Known rows, with every step that occurs
rovit-reke-vifis-duva-lotika: -.16  -.07  -.15  -.05  .01  -.03  .02  .05  -.06  .06  .12  -.03  .00  -.26  -.06  .46  -.25
duva-detud-rovit: -.04  -.17  -.04  -.07  .01  .00  -.06  -.07  -.31  .15  -.16  .00  .02  -.01  -.12  -.08  -.04
detud-duva-reke-vifis: -.06  -.28  -.15  -.09  -.08  .03  .02  -.13  -.09  .05  .19  -.04  .05  -.25  .05  .07  .03
vifis-duva-lotika: -.11  .02  -.04  -.04  .01  -.21  .01  -.06  .00  .23  .23  .01  .01  -.09  -.08  .08  -.15
duva-reke: .02  -.04  -.06  -.07  -.04  -.01  -.01  -.11  .05  .12  .17  .02  .06  -.06  .03  .21  .08
rovit-reke-vifis-duva: -.09  .13  -.18  -.02  -.03  .07  .02  .14  -.11  -.03  .01  -.03  .02  -.15  .03  .51  -.14
duva-reke-vifis: -.02  -.27  -.09  -.01  -.06  .13  .01  -.09  .03  .19  .30  .02  .02  -.14  .07  .29  .00
reke-vifis-duva: -.07  .03  -.10  .03  -.04  .00  .01  .04  -.09  .20  .23  -.01  .00  -.07  .06  .24  -.12
detud-duva-lotika-rovit-reke-vifis: -.22  -.34  -.16  -.08  .00  .11  .01  .07  -.14  -.22  -.05  -.16  -.02  -.45  -.08  -.18  -.18
vifis-duva-detud-rovit-reke: -.12  .19  -.19  -.16  .00  -.05  -.05  .05  -.39  .05  -.26  -.03  .08  -.06  -.13  .36  -.12
vifis-duva: -.05  .25  -.07  -.02  -.02  -.11  .00  .03  -.05  .13  .12  .00  .06  .02  .01  .15  -.04
reke-vifis-duva-detud-rovit-lotika: -.10  -.09  -.21  -.01  -.06  -.04  -.02  -.03  -.38  .38  -.09  .02  .09  -.09  -.14  .43  -.05
duva-reke-rovit: -.15  -.13  -.08  -.05  -.06  .16  -.02  -.13  .04  .41  .10  .02  .05  -.14  -.06  .28  .11
rovit-detud-duva-reke: -.11  -.01  -.18  -.13  -.01  -.07  .00  -.10  -.13  -.07  -.02  -.05  .04  -.11  -.07  .06  .21
lotika-rovit-reke-vifis: -.10  -.10  -.14  .04  -.02  .30  -.03  .19  -.08  -.17  -.08  -.11  .00  -.22  .05  .15  -.08
vifis-duva-detud: -.05  .08  -.17  -.04  -.05  -.09  -.06  -.01  -.17  .20  .18  .01  .10  -.01  .00  .11  -.09
detud-duva-lotika-rovit: -.16  -.23  -.05  -.08  .01  -.07  -.01  -.05  -.09  -.03  .07  -.12  .00  -.27  -.10  -.56  -.08

Rows
-.13  .08  -.09  .06  .04  .14  -.04  .12  -.10  -.01  -.06  -.10  -.01  .01  -.04  -.15  .14 => lotika-rovit-detud
-.15  .11  -.20  .00  -.04  .18  -.03  .21  -.15  -.05  .04  -.11  .03  -.20  .07  .29  -.11 => lotika-rovit-reke-vifis-duva
-.04  -.13  -.12  -.05  -.01  -.02  -.03  -.07  -.30  .20  -.32  .01  .08  -.03  -.21  .15  .05 => duva-detud-rovit-lotika
-.20  -.10  -.09  -.09  .04  -.05  .02  .01  -.28  .15  -.10  -.04  -.04  -.24  -.15  .43  -.24 => detud-rovit-reke-vifis-duva-lotika
-.28  -.13  -.15  .11  .03  .04  -.02  .06  -.15  .25  .28  -.09  -.04  -.18  -.06  .00  -.07 => reke-vifis-duva-lotika-rovit-detud
-.14  -.22  -.21  -.06  -.04  .04  .02  -.09  -.17  .01  .09  -.06  .01  -.19  -.02  .15  .14 => rovit-detud-duva-reke-vifis
-.18  -.21  -.24  -.04  -.05  .16  -.02  -.01  -.20  -.01  .12  -.13  .01  -.24  .01  -.08  .16 => lotika-rovit-detud-duva-reke-vifis
-.07  -.05  -.13  -.15  .02  .06  -.05  .02  -.34  -.08  -.38  -.04  .03  -.09  -.13  .22  -.07 => duva-detud-rovit-reke
-.20  .10  -.16  -.07  -.08  .05  -.02  -.09  .00  .56  .21  .03  .11  -.12  -.04  .41  .06 => vifis-duva-reke-rovit
-.14  -.19  -.06  .03  -.01  -.08  .03  -.04  -.06  .28  .34  .01  -.02  -.19  -.03  .17  -.23 => reke-vifis-duva-lotika
-.11  -.28  -.16  -.07  -.01  .18  -.05  .05  -.37  -.01  -.27  -.05  -.01  -.18  -.09  .30  -.14 => duva-detud-rovit-reke-vifis
-.28  .18  -.22  -.03  -.04  .06  -.03  -.05  -.10  .50  .13  .01  .07  -.06  -.11  .51  .18 => vifis-duva-reke-rovit-detud
-.18  -.13  -.13  -.15  .02  -.01  -.01  .06  -.11  -.30  -.16  -.15  .02  -.36  -.13  -.26  -.10 => detud-duva-lotika-rovit-reke
-.13  -.15  -.14  -.01  -.04  .01  -.05  -.03  -.39  .36  .06  -.01  .03  -.08  -.05  .20  -.15 => reke-vifis-duva-detud-rovit
-.17  -.18  -.08  -.06  .06  -.19  .02  -.08  -.15  -.10  -.08  -.06  -.04  -.17  -.19  -.21  .01 => rovit-detud-duva-lotika
-.11  .04  -.11  -.05  .02  -.09  .01  .01  -.16  -.14  -.19  -.08  -.01  -.04  -.09  -.16  .14 => rovit-detud-duva
